In the rows, 128 means zero.
Known rows, with every way that one mark hangs from another:
pugigep{pakuf tupo{karati kosu}}: [151 120 154 116 148 172 123 171 111 146 123 124 132 142 133 127 127 109
 115  97 120 138 148 148 116 144 120 147 134 113 164 113 130 132 125 125
 127 175 120 142 109 115 106 126 130 148 134 133 106 133]
tupo{kosu{milisif} sipa}: [140 124 125 131 152 187 132 148 109 139 121 129 126 137 132 128 117 104
 121 129 132 133 156 113 128 123 126 131 117 143 140 116  67 114 130 135
 141 193 114 111 121 151 126 128 133 141 130 131 132 141]
pakuf{pugigep{tupo{karati kosu{milisif} sipa}}}: [158 119 157 105 157 182 123 192 106 151 113 134 126 147 131 132 118  74
 111 115 128 138 175 132 124 126 125 128 120 111 155  75  97 112 121 139
 131 198 110 114 106 150  96 123 142 145 130 128 123 144]
pakuf{pugigep{tupo}}: [134 120 149 110 121 126 122 164 134 131 123 138 123 137 123 125 121 102
 116 118 132 130 143 138 124 123 130 118 136  76 132 115 160 130 121 135
 113 121 125 132 125 137 112 124 130 126 137 128 122 128]
nimazun{gika{pugigep{tupo{kosu zadozu{pakuf}}}}}: [145 107 102  84 111 144 106 161 129 143 137 141 119 155 134 120 136  78
 113 110 112 137 196 141 131 118 122 147  99 192 149 107 134 129 118 126
 119 147  73 135 118 130 111 120 124 140 134 136  99 119]
zadozu{tupo{karati kosu{sota}}}: [150 129  88 103 160 142 121 147 106 132 116 106 129 129 127 127 145  99
 135 110 119 138 153 132 122 135 119 136 109 160 122  60 111 121 123 137
 129 171 106 119 102 129 122 125 138 144 145 133 130 127]
zadozu{gika pakuf tupo{kosu}}: [126 110  88 106 120 121 114 158 132 116 135 119 128 135 126 123 121 101
 161 116 134 137 170 137 132 120 115 124 108 242 125 124 108 128 121 140
 117 138  84 129  86 127 137 118 123 138 150 126 112 137]
sipa{tupo{karati}}: [135 133 137 123 151 138 123 124 122 141 124 129 140 129 131 141 135 121
 137 125 118 134 140 138 129 136 129 139 115 139 143 100 142 117 128 140
 139 153 125 122 122 120 116 122 135 139 136 125 123 122]
gika{nimazun pugigep{pakuf tupo{karati sipa zadozu}}}: [143 110 121  83 136 143 108 178 107 152 117 140 120 163 140 136 117 103
 101  87 106 144 154 153 124 133 135 189 110 181 198  58 144 123 127 127
 135 184  94 143 104 130  91 113 116 140 121 147  87 109]
milisif{kosu{sota{sipa{tupo{karati zadozu}}}} pitaf}: [165 123 114 111 151 181 139  86 119 139 109 130 157 122 128 141 123  88
 111  83  87 142 151 142 122 124 134 153 108 109 110  90 124 112 124 156
 131 182  72 111  92 126 122 107 126 136 153 140 135 102]
safi{milisif}: [128 132 144 126 129 123 129 136 123 126 133 124 139 132 135 129 127 140
 116 127 126 131 126 124 129 123 128 133 123 150 130 120  93 133 125 126
 135 153 122 135 137 125 127 131 135 135 127 131 125 130]
sota{pitaf sipa{tupo{zadozu}}}: [130 119 110 109 111 130 131 102 117 143 111 141 146 123 120 136 104 116
 127 116 119 131 128 147 122 142 132 115 124 123 129 134 134 123 137 134
 118 164 105 124 112 128 132 110 112 145 143 129 134 111]
pakuf{pugigep{tupo{kosu{milisif} zadozu}}}: [146 120 139  94 139 168 124 173 116 138 112 136 124 140 124 131 128  73
 104 111 129 142 155 140 125 123 126 142 122 132 150 110 107 124 122 146
 118 179  94 137 118 157 106 127 133 140 137 136 124 122]
zadozu{gika{pugigep} tupo}: [119 115  87  93 110  88 112 144 143 117 130 129 117 135 126 114 121 112
 125 120 128 132 155 135 139 114 125 130 109 199 147 112 139 130 125 146
 121 135 117 127 119 125 137 121 122 129 141 128 120 128]
milisif{kosu pitaf}: [140 127 156 122 127 189 138 105 134 113 127 129 143 125 130 124 124 118
 111 105 111 128 134 128 129 115 130 141 130 106 107 170 114 124 125 143
 127 141 113 134 115 126 128 124 124 125 143 133 131 121]
kosu{milisif sota{pitaf sipa}}: [148 120  98 121 124 108 145 111 110 134 109 126 135 119 122 120 107 105
 114 109 132 117 137 135 116 135 128  94 137  83 126 120  90 122 135 146
 121 212 147 112 110 141 156 124 126 142 134 132 146 145]
sota{pitaf sipa{tupo{karati kosu{milisif}}}}: [149 127 140 112 143 171 136 117  97 150 111 132 148 126 128 135 110 107
 128 112 120 129 153 141 122 147 126 101 122 127 148 124  78 113 135 149
 136 245 134 120 110 130 129 118 129 163 147 121 136 144]
pugigep{pakuf tupo{karati kosu{sota{pitaf}} zadozu}}: [161 114 110  81 145 158 124 164 100 151  98 115 134 130 128 130 142  92
  96  79 115 142 152 159 108 152 118 149 133 123 162  86 129 130 132 129
 118 189 105 140  84 125 118 121 124 158 134 147 112 114]
kosu{milisif{pitaf} sota}: [151 127 115 116 151 123 138 120 123 116 114 120 137 123 125 124 130 100
 115 105 122 125 134 121 127 120 128 131 130  85 120 137 104 117 125 164
 133 180 121 119 118 142 142 135 131 126 134 141 140 134]
sipa{tupo{zadozu{gika}}}: [122 120  91 116 134 115 117 123 145 136 123 134 134 125 122 137 130 103
 132 122 122 143 150 142 135 118 129 146 108 220 140 116 145 123 127 147
 129 127  83 125 108 132 128 118 123 136 139 133 125 107]
gika{pugigep{tupo}}: [132 125 135 103 118 106 118 148 129 129 130 143 119 145 129 116 120 112
  99 116 124 132 150 136 129 127 128 134 126  92 151 123 157 130 125 134
 120 140 136 134 143 126 120 125 122 126 135 134 118 128]
pakuf{pugigep{tupo{sipa zadozu{gika}}}}: [133 105 109 101 120 119 113 181 144 143 119 145 121 137 121 131 109  74
 112 116 129 144 169 139 129 109 130 136 117 171 141  89 156 125 122 132
 112 113  68 111  91 146 112 117 124 130 127 134 120 114]
sipa{tupo{karati kosu{milisif{pitaf}} zadozu}}: [154 131 143  94 169 191 127 125 108 137 110 126 152 129 132 147 139  93
 125 105 104 145 145 135 132 133 127 163 109 168 150 136  90 106 126 163
 146 208  81 127 106 134 107 126 136 149 142 138 128 114]
milisif{kosu{sota{sipa}} pitaf}: [156 120 120 127 128 171 146  92 128 118 122 127 145 125 127 119 112 104
 104  90 104 126 146 124 120 118 132 121 130  61  84 129 107 122 123 144
 121 164 109 116 109 130 142 117 123 126 148 136 142 127]
gika{nimazun pugigep{pakuf tupo{karati}}}: [138 118 142  90 130 126 112 166 113 137 127 134 118 156 139 124 127 118
 104  84 112 134 150 155 124 137 132 166 124 146 191  83 152 131 127 134
 133 187 142 158 124 116 100 120 120 136 129 138  87 129]
sipa{tupo{karati kosu{milisif{pitaf}} zadozu{gika}}}: [149 125 126  94 164 165 121 130 124 135 115 127 148 127 129 144 137  82
 127 101 107 148 165 139 136 122 123 156 102 225 153 136  94 108 124 168
 144 204  71 125  90 133 117 125 133 152 142 134 127 117]
safi{milisif{kosu pitaf} tupo{zadozu}}: [148 128 164 110 125 179 128 125 122 122 128 125 157 122 139 136 117  99
  80  96 105 144 124 139 133 105 132 163 115 162 126 138  84 140 117 139
 133 176  75 136 115 119 119 128 125 132 149 137 119  97]
tupo{sipa zadozu}: [130 120 107 121 134 146 124 138 122 144 118 132 130 131 129 137 120 113
 122 129 120 138 133 126 129 125 131 150 115 160 137 100 120 120 130 120
 130 128  80 114 109 141 117 119 124 131 119 136 128 109]

Rows:
[122 114 123  93 118 140 118 144 122 124 129 133 116 155 141 125 134 138
 108  99 115 129 138 133 129 130 135 158 122 156 174  97 124 129 132 133
 136 164 143 159 136 127 121 122 114 128 130 137  91 129]  gika{nimazun pugigep{pakuf}}
[147 116 146 124 147 174 132 165 116 135 123 131 127 144 129 118 112  95
 110 101 134 130 146 143 119 135 122 139 140 100 169 152 103 131 126 145
 127 214 129 143 124 138 121 132 127 145 140 138 113 140]  pugigep{pakuf tupo{kosu{milisif}}}
[130 111 115  97 115 105 113 169 148 135 119 140 121 134 119 130 122  84
 111 111 127 141 158 149 128 113 128 136 123 171 139 104 163 132 120 137
 108 111  84 130  99 141 112 121 126 130 131 133 122 114]  pakuf{pugigep{tupo{zadozu{gika}}}}
[135 122 119  93 118 111 115 146 126 135 123 143 121 143 128 123 124 106
  97 114 116 140 142 144 129 126 130 155 119 127 158 114 159 131 126 132
 118 136 103 136 130 131 114 123 119 128 130 142 116 108]  gika{pugigep{tupo{zadozu}}}
[143 115  76 103 120 134 132 123 104 129 113 116 135 127 118 115 110 104
 126 104 128 126 152 131 114 142 120  90 129 113  99 106 103 127 131 135
 110 187 119 119 101 132 148 116 116 147 156 130 141 136]  zadozu{tupo{kosu{sota{pitaf sipa}}}}
[149 121 103 137 128 160 143 101 124 131 124 127 133 126 127 119 115 106
 107 104 115 127 152 130 118 120 130 118 122  87  97  89 109 124 125 132
 122 168 119 115 114 134 143 115 128 130 144 134 139 129]  milisif{kosu{sota{sipa}}}
[129 101  82  88 125 134 113 174 125 123 130 132 119 150 134 119 110  89
 131 118 136 137 191 124 140 108 120 129  94 232 158  97  74 112 124 152
 128 191  84 113  92 146 134 115 125 140 142 133 108 147]  zadozu{gika{pugigep} pakuf tupo{kosu{milisif} sipa}}
[168 108 127 119 149 162 142 142 113 129 116 128 139 145 125 112  94  84
  97  70 116 128 156 132 112 134 125 128 143  35 134 149  97 125 123 158
 123 236 111 127 108 136 140 127 121 142 149 144 127 145]  pugigep{pakuf tupo{kosu{milisif{pitaf} sota{sipa}}}}
[150 121 124  85 143 165 112 175 105 157 118 137 124 154 135 132 129  95
  92 112 105 151 174 135 127 131 125 163 102 159 159  65 123 117 125 118
 130 165  83 119 111 132  97 117 127 145 124 140 113 112]  gika{pugigep{tupo{karati kosu sipa zadozu}}}
[128 111 107  86 117 114 104 171 125 120 146 136 113 163 133 118 126  97
 121  95 122 141 199 139 130 119 123 137 103 242 149 103 125 123 119 140
 121 164 109 149 109 130 122 116 112 137 145 135  91 138]  zadozu{gika{nimazun pugigep{tupo{kosu}}} pakuf}
[143 112  60 107 131  95 131 105 126 141 104 133 139 114 116 129 108  78
 117 104 126 132 160 149 123 126 129 108 116 166 137 107 112 117 135 165
 121 212 100 111  90 145 156 114 120 150 144 138 143 124]  kosu{milisif sota{pitaf sipa{tupo{zadozu{gika}}}}}
[140 119  90 116 126 117 136  99 119 138 111 132 142 123 121 126 111 113
 118 110 124 124 149 133 116 141 131  90 131  73 110 108 134 119 135 146
 119 176 136 110 115 130 149 111 117 142 151 131 140 131]  kosu{sota{pitaf sipa{tupo}}}
[160 125 129 111 160 175 120 167  93 158 116 122 134 130 138 145 119  74
 108 117 119 149 151 136 130 123 128 154 102 196 165  66  72 116 123 129
 146 216  84 104 100 138 106 127 139 149 129 130 119 115]  safi{tupo{karati kosu{milisif} sipa zadozu}}
[129 116 106  81 113 101 107 157 117 127 133 143 119 158 134 130 123 102
 122  99 115 140 156 152 129 125 132 166 107 207 162  95 149 124 121 135
 120 146  93 155 114 136 107 115 111 127 134 146  90 113]  gika{nimazun pugigep{tupo{zadozu{pakuf}}}}
[146 116 130  71 140 167 108 174 100 145 121 132 119 162 140 132 139 106
  97  78 101 149 160 154 122 142 129 186 110 194 192  71 126 129 126 126
 134 197 102 162 113 125  94 118 117 148 133 145  86 112]  gika{nimazun pugigep{pakuf tupo{karati kosu zadozu}}}
[150 118 156 102 145 182 118 191 113 153 119 133 128 149 131 132 124  90
 111 116 121 143 175 128 121 129 127 127 119 107 135  66 125 116 120 122
 123 152 102 114 104 137  94 119 137 142 132 126 119 134]  pakuf{pugigep{tupo{karati kosu sipa}}}
[124 110  93 109 114  99 118 142 140 129 131 128 130 128 128 136 130 108
 142 119 125 138 150 145 133 117 123 145 109 241 140 115 125 129 124 131
 120 109  70 127  84 129 134 121 124 131 124 133 111 116]  tupo{zadozu{gika pakuf}}
[149 110 145  92 141 180 117 187 110 152 120 134 123 162 140 124 121 109
  92  98 112 143 172 132 124 138 124 153 120 105 179  78 123 122 127 121
 133 185 114 127 116 123 103 118 126 147 128 138  99 133]  gika{pugigep{pakuf tupo{karati kosu sipa}}}
[143 119 122 102 121 148 113 152 131 142 139 141 115 154 132 109 132  87
  99 115 116 129 194 127 129 117 124 124 113 137 143 121 140 131 121 127
 125 164 122 131 145 127 117 127 126 139 138 129 115 133]  nimazun{gika{pugigep{tupo{kosu}}}}
[152 106  67  95 151 138 115 167 117 149 119 113 129 134 134 143 147  85
 132 106 111 152 189 131 125 122 118 152  90 252 130  28  95 109 122 126
 131 146  47 102  56 137 125 114 134 146 122 141 112 120]  tupo{karati kosu{sota} sipa zadozu{gika pakuf}}
[152 105 129 104 126 140 112 170 132 160 125 141 119 155 139 118 117  90
 103 103 110 126 185 143 127 120 129 148 117 119 187  86 157 128 125 123
 134 176 115 118 115 117 104 122 132 141 117 132  96 131]  nimazun{gika{pugigep{pakuf tupo{karati sipa}}}}
[143 124 106 112 126 169 139 107 119 126 111 119 135 114 126 121 139 109
 102 107 124 124 145 137 117 123 126 117 132 104 109 111 110 126 133 138
 117 158 141 128 108 135 144 119 124 136 143 136 137 123]  milisif{kosu{sota{pitaf}}}
[136 113  97 105 127 151 130 116 118 144 113 137 141 125 120 132 104  89
 121 109 126 138 163 144 125 131 125 110 113 205 145 143  84 120 135 155
 125 224  96 122  98 143 144 115 115 161 149 129 138 127]  sota{pitaf sipa{tupo{kosu{milisif} zadozu{gika}}}}
[148 120  94 107 149 167 136 143 100 140 105 119 130 127 128 124 128  94
 106 117 134 129 164 118 118 130 123 108 126 114 126  97  66 110 136 143
 130 210 129 107 105 155 144 126 128 149 135 138 140 141]  tupo{kosu{milisif sota{pitaf}} sipa}
[148 123 129 103 123 107 111 151 131 150 132 139 119 143 134 117 133  91
 107 115 112 125 178 144 131 119 126 135 113 136 163  97 163 130 120 127
 130 159 129 125 133 114 108 127 137 137 122 125 114 129]  nimazun{gika{pugigep{tupo{karati}}}}
[128 109 126  86 109 134 119 157 133 130 121 132 130 136 129 144 139 114
 134 122 124 137 138 137 130 124 130 141 114 159 132  89 125 125 124 129
 117  95  76 133  97 138 116 117 129 124 126 133 109 116]  tupo{zadozu{pakuf{pugigep}}}
[146 119 106 121 114 159 146  99 118 132 114 126 138 117 124 118 114 108
 102 101 119 122 148 138 113 129 128  97 133  79 101 108 105 127 133 133
 112 177 134 118 105 132 152 113 120 139 146 131 141 131]  milisif{kosu{sota{pitaf sipa}}}
[130 127 111 110 148 179 121 125 119 138 121 131 135 136 127 140 139 111
 124 123 115 147 149 129 128 136 127 152 108 173 133 113 118 117 129 135
 132 147  87 129 126 136 114 118 124 141 147 135 124 106]  sipa{tupo{kosu zadozu}}
[155 118 110  81 152 152 114 173 101 138 123 122 116 162 139 121 146 100
  90  74 105 142 176 141 116 141 127 162 117 145 170  43 126 123 124 136
 134 209 135 152 118 126 109 120 122 144 140 147  90 131]  gika{nimazun pugigep{pakuf tupo{karati kosu{sota}}}}
[159 124  96 121 152 172 135  96 115 150 111 128 146 123 128 140 129  88
 112  97  99 141 154 148 119 129 133 151 102 136 119  51 121 115 125 143
 131 190  82 111  98 130 122 105 132 142 149 137 132 104]  milisif{kosu{sota{sipa{tupo{karati zadozu}}}}}
[144 121  88 122 154 164 128 145 112 139 120 118 124 136 130 125 135 104
 112 121 122 138 170 104 120 126 125 124 115 121 108  66  97 114 128 125
 132 151 106 104 117 144 129 122 130 136 135 138 132 131]  tupo{kosu{sota} sipa}
[130 108 121 100 125 138 114 171 118 136 127 143 114 166 137 118 104 110
 101  95 120 133 159 138 123 127 137 159 125 129 177  97 146 124 130 133
 130 177 129 142 127 133 108 115 111 131 133 142  90 129]  gika{nimazun pugigep{pakuf tupo{sipa}}}
